What can hang from each mark
sika: tani
siputuz: peka
kilepo: peka
mise: sika
bavav: sudiv
peka: gobu kilepo siputuz tani
gobu: peka
sudiv: bavav tani
tani: peka sika sudiv

Known rows, with every way that one mark hangs from another
gobu{peka{siputuz}}: [ -1   1  12 -12   9  -4   2  -1  34  -4   4 -51  30   4 -13  -3  -5 -15
 -14   9  18   6 -19   2]
tani{peka sika}: [-18   8 -11   4 -23 -20  13 -23  32 -15   4   2 -12  22 -13  26  -4 -49
  18  -3 -22 -17 -11 -11]
mise{sika{tani{peka{gobu kilepo} sudiv}}}: [  3   2 -22  -6 -32   4  -7  -4 -26  -7  14  22  -6   6   4  -2   7  -8
  -8 -18   4 -20  17  -6]
tani{peka sika sudiv{bavav}}: [ 17  21 -17   0 -23 -22 -13 -10  23 -31 -15  13 -42  14   6  27 -32 -68
  20 -34 -28 -25  -5 -28]
gobu{peka{tani}}: [ -5 -11  15  -8   5  -9   4   2  34   5 -19 -41  28  -9 -15   4  16  13
 -13   1  12   4 -33  -3]
sika{tani}: [ 14 -21 -21 -22 -22   5  15 -29   9 -21   5 -17  26 -16  -5  -3   1  29
   6  22  18  -7 -38 -30]
sika{tani{peka}}: [  1 -21 -13 -21 -26   2  23 -17  27 -19  14 -22  32   0 -10   5  10   7
   9   6  20  -7 -23 -14]
peka{kilepo siputuz tani{sika}}: [-14  21  24  32  23 -30   2   0 -63  18  13  43  -6   7   7  -7   6  34
  -2  13 -17  23  65  21]
mise{sika{tani{peka{gobu} sudiv}}}: [ 12  -3 -27 -18 -32   4  -7  -8 -17 -10   3   1  -6   6  -7   0   1  -7
  -8 -14  -3 -22  -4 -12]
gobu{peka{kilepo siputuz tani{sika sudiv}}}: [-11  36  35   9  18 -25 -14  19 -20  12   8   2  13  -1   7  -1   1   7
 -20 -19 -10  19  48  12]
siputuz{peka{tani}}: [ -5 -32  19  -9 -38  -8  -5  -4  35 -13 -17   8  11   4  -9  -2  19  15
  14  16  10  -2 -32  18]
siputuz{peka{gobu kilepo tani}}: [-21 -23  21   9 -26  23  -6  17  12   6   9  35  -1   0   7  -9  46  21
   5   9  17   7  -3  29]
peka{gobu kilepo siputuz tani{sudiv}}: [ -9  17  13  12  23  16  -8  28 -84  25  24  26 -11  -7  10 -23  37  29
 -21  11   2  31  52  25]
sudiv{bavav tani{peka{siputuz} sika}}: [ -1  -3  -3  17  37  -5  10  -7  32  14  -5  -4 -18   8   9  14 -41  -4
  13 -11 -25 -18   6  -7]
mise{sika}: [  4 -14 -29   3 -27 -16  -3 -33  -6 -15 -18  12 -15   9 -13   0 -14 -20
   1  18  -1 -26 -31 -14]
sika{tani{peka{siputuz} sudiv{bavav}}}: [ 33  -2  -7 -25 -10  -2   0   0   2 -24   8 -19  12   2   5  -1 -19  -2
   6 -16  15  -2   9 -13]
tani{sika sudiv{bavav}}: [ 33  23 -26  -3 -20 -19 -25 -25   2 -33 -29  21 -51  -7  13  16 -43 -42
  17 -15 -31 -23 -25 -49]
sudiv{tani}: [-24 -20 -20  -3   1   7  21 -26  28   8  -2 -14  17 -20  -4   1  -8  14
   1  33  -4 -16 -50 -19]
peka{gobu siputuz tani}: [  3 -11   7  -3  35  23   2  12 -52  28   5 -19  -5   0 -14 -20  32  45
 -16  31   0  27   4  21]
bavav{sudiv{tani}}: [ -3   9 -11  -6 -31  12  19 -17  29  47  -3   1  29 -16   0   1 -16   7
  -4  30   9  -9 -51 -15]
sudiv{bavav tani{sika}}: [  8  -8 -21  15  24   0   2 -26  33   6 -25   7 -28 -17  14  13 -44  11
  16   2 -28 -29 -36 -39]
kilepo{peka{gobu siputuz tani{sudiv{bavav}}}}: [ 17  -9   1 -13  24  15 -15  22  -8 -12 -27 -22  -3   1 -13  -9   2   1
   3 -11   4  18   0  22]
tani{peka}: [-16 -17 -13  -5 -26  -5  23 -16  40 -19   5 -17  12  17 -18  14  11 -46
  12  11  14 -12 -31   1]

Rows
[-13   5   3  33  36  -6  12  -1  21  16   8  22 -17   7  20  12 -35  -5
  14 -17 -20 -15  32   1]  sudiv{bavav tani{peka{kilepo siputuz} sika}}
[ 21   7  25 -10  23 -13 -15  19   5   4 -19 -40  14  -4  -2  -5  -9   9
 -18 -15   8  14   2   3]  gobu{peka{siputuz tani{sudiv{bavav}}}}
[-16   5  -3  15  16  31   5   6 -41  12  39  16  -7   2   7 -19  26  -2
  -9  29  17  16  24  16]  peka{gobu kilepo siputuz}
[-47  12   2  21  25  16  18   4   1  33  38  12  -2   6   5   6   5   1
  -3   4 -27  -3  30  12]  sudiv{tani{peka{gobu kilepo siputuz} sika}}
[ -3  12  -5 -18 -24 -14   4   2  -1 -22  15 -16   6  19 -11   3  -5 -57
  -1   0   3   3   8  10]  tani{peka{siputuz} sudiv}
[  6  16  32   9  24 -15 -13  27 -10   8  -2  -8  15  -5  11  -8   0   8
 -18 -20  17  18  35  13]  gobu{peka{kilepo siputuz tani{sudiv{bavav}}}}
[ 13  -2  -5  -6  -4 -22 -13  -4  23 -32 -48   1  -9   0 -11  14 -20 -15
  20 -25 -17  -4 -17  -5]  kilepo{peka{tani{sika sudiv{bavav}}}}
[ -6 -19   5  -9  24  16   1  15   1  -2 -12 -30  16   7 -25  -8  18  14
   1   9   7  21  -4  32]  kilepo{peka{gobu siputuz tani}}
[  7  -4 -21 -33 -29  23   5   0   3 -15  19 -23  13  -8  -3   1  18  -2
  -3  -7   9  -5 -19 -18]  sika{tani{peka{gobu} sudiv}}
[ 43  -8 -25 -26 -23   3  -6 -19   2 -32 -12  -9   1 -23  12  -3 -22  13
   8  -3  13 -12 -33 -44]  sika{tani{sudiv{bavav}}}
[-16  10  20   6   8  -5   5   6  20   0  21 -19  31   3   2  -6   3 -16
 -14   3  26  10  13  11]  gobu{peka{kilepo siputuz}}
[ -3 -30 -15   9  18   9  20  -9  57   5 -13 -15  -3  -4   5  11 -24  -9
  14  -5   4 -25 -34 -12]  sudiv{bavav tani{peka}}
[ 31  21   9   4  24 -30 -22   1 -54  -1 -23  12 -31   2   5  -2 -28  20
   1  -5 -31  12  29  -4]  peka{siputuz tani{sika sudiv{bavav}}}
[ 13 -17 -11 -13   5  18 -11  13  17 -19 -38 -17  -8  -8 -13   2   8  -7
   9 -16   4   2 -32   5]  kilepo{peka{gobu tani{sudiv{bavav}}}}
[  4 -15  -7 -22   0  25  18   0   0  -1  31 -33  26   6  -8  -6  19  18
  -3   8  17   7   0   2]  sika{tani{peka{gobu siputuz}}}
[  7 -17 -21  -7 -29 -12   6 -22   1 -13  -1   2   8  13 -12   4  -5   1
   1  -3   6 -25  -7  -8]  mise{sika{tani{peka}}}
[ 17  -6  16  -7 -36 -17 -28   1  23 -21 -31  28 -23   3   6   6  -9   2
  19 -13 -17  -9 -15  -1]  siputuz{peka{tani{sika sudiv{bavav}}}}
[-22 -21   7   4 -42  30  -6   5  34 -11  19  31  -4   2   9  -7  33 -15
  10  14  22  -6 -19  16]  siputuz{peka{gobu kilepo}}
[-12 -16  -2  24  42  30  17  15  19  28  16   2  -8   0  17  -2  -7   2
   3  -7   9  -8  15  11]  sudiv{bavav tani{peka{gobu kilepo siputuz}}}
[ -6 -16 -11 -14  10  24   2   3  22 -19  -3 -33  14   9 -23  -6   6 -23
   5  13  13  10 -21  19]  kilepo{peka{gobu siputuz}}
[  6  11  25 -16  14 -15 -10  17   0   6  -7 -43  26  -4 -10  -6   4   8
 -23  -5   4  18   3   9]  gobu{peka{siputuz tani{sudiv}}}
[-16  20  18  30  39   9  -3  15 -77  36  24  36 -22   4   7 -12  30  41
 -11  12 -20  27  60  24]  peka{gobu kilepo siputuz tani{sika}}
[-14  28  21   8  -1 -22 -11  10   3   4  -4   7   9 -11   8   9  10  -1
 -13 -23  -9   5  15  -6]  gobu{peka{kilepo tani{sika sudiv}}}
[ 14  13  18  21  20 -20  -9  15 -63   4  -2  37 -11  -5  18 -16  -5  20
  -4   0   9  21  55  15]  peka{kilepo siputuz tani{sudiv{bavav}}}
[ -6  19  20  14   7 -23  -3  12 -71   7  13  34   6  -4   9 -17  11  22
 -11  12   5  27  55  23]  peka{kilepo siputuz tani{sudiv}}
[  7  22  -2  25  15  12 -21  14 -55  15  -6  51 -52 -15  24   1  18  16
  -1 -19 -22   4  27 -13]  peka{gobu kilepo tani{sika sudiv{bavav}}}
[-25  29  -2  13 -23  21  20   0  21  62  20  23  11  -1   8  11  -1  -9
  -3   3  -9  -7  -7  -1]  bavav{sudiv{tani{peka{gobu kilepo} sika}}}
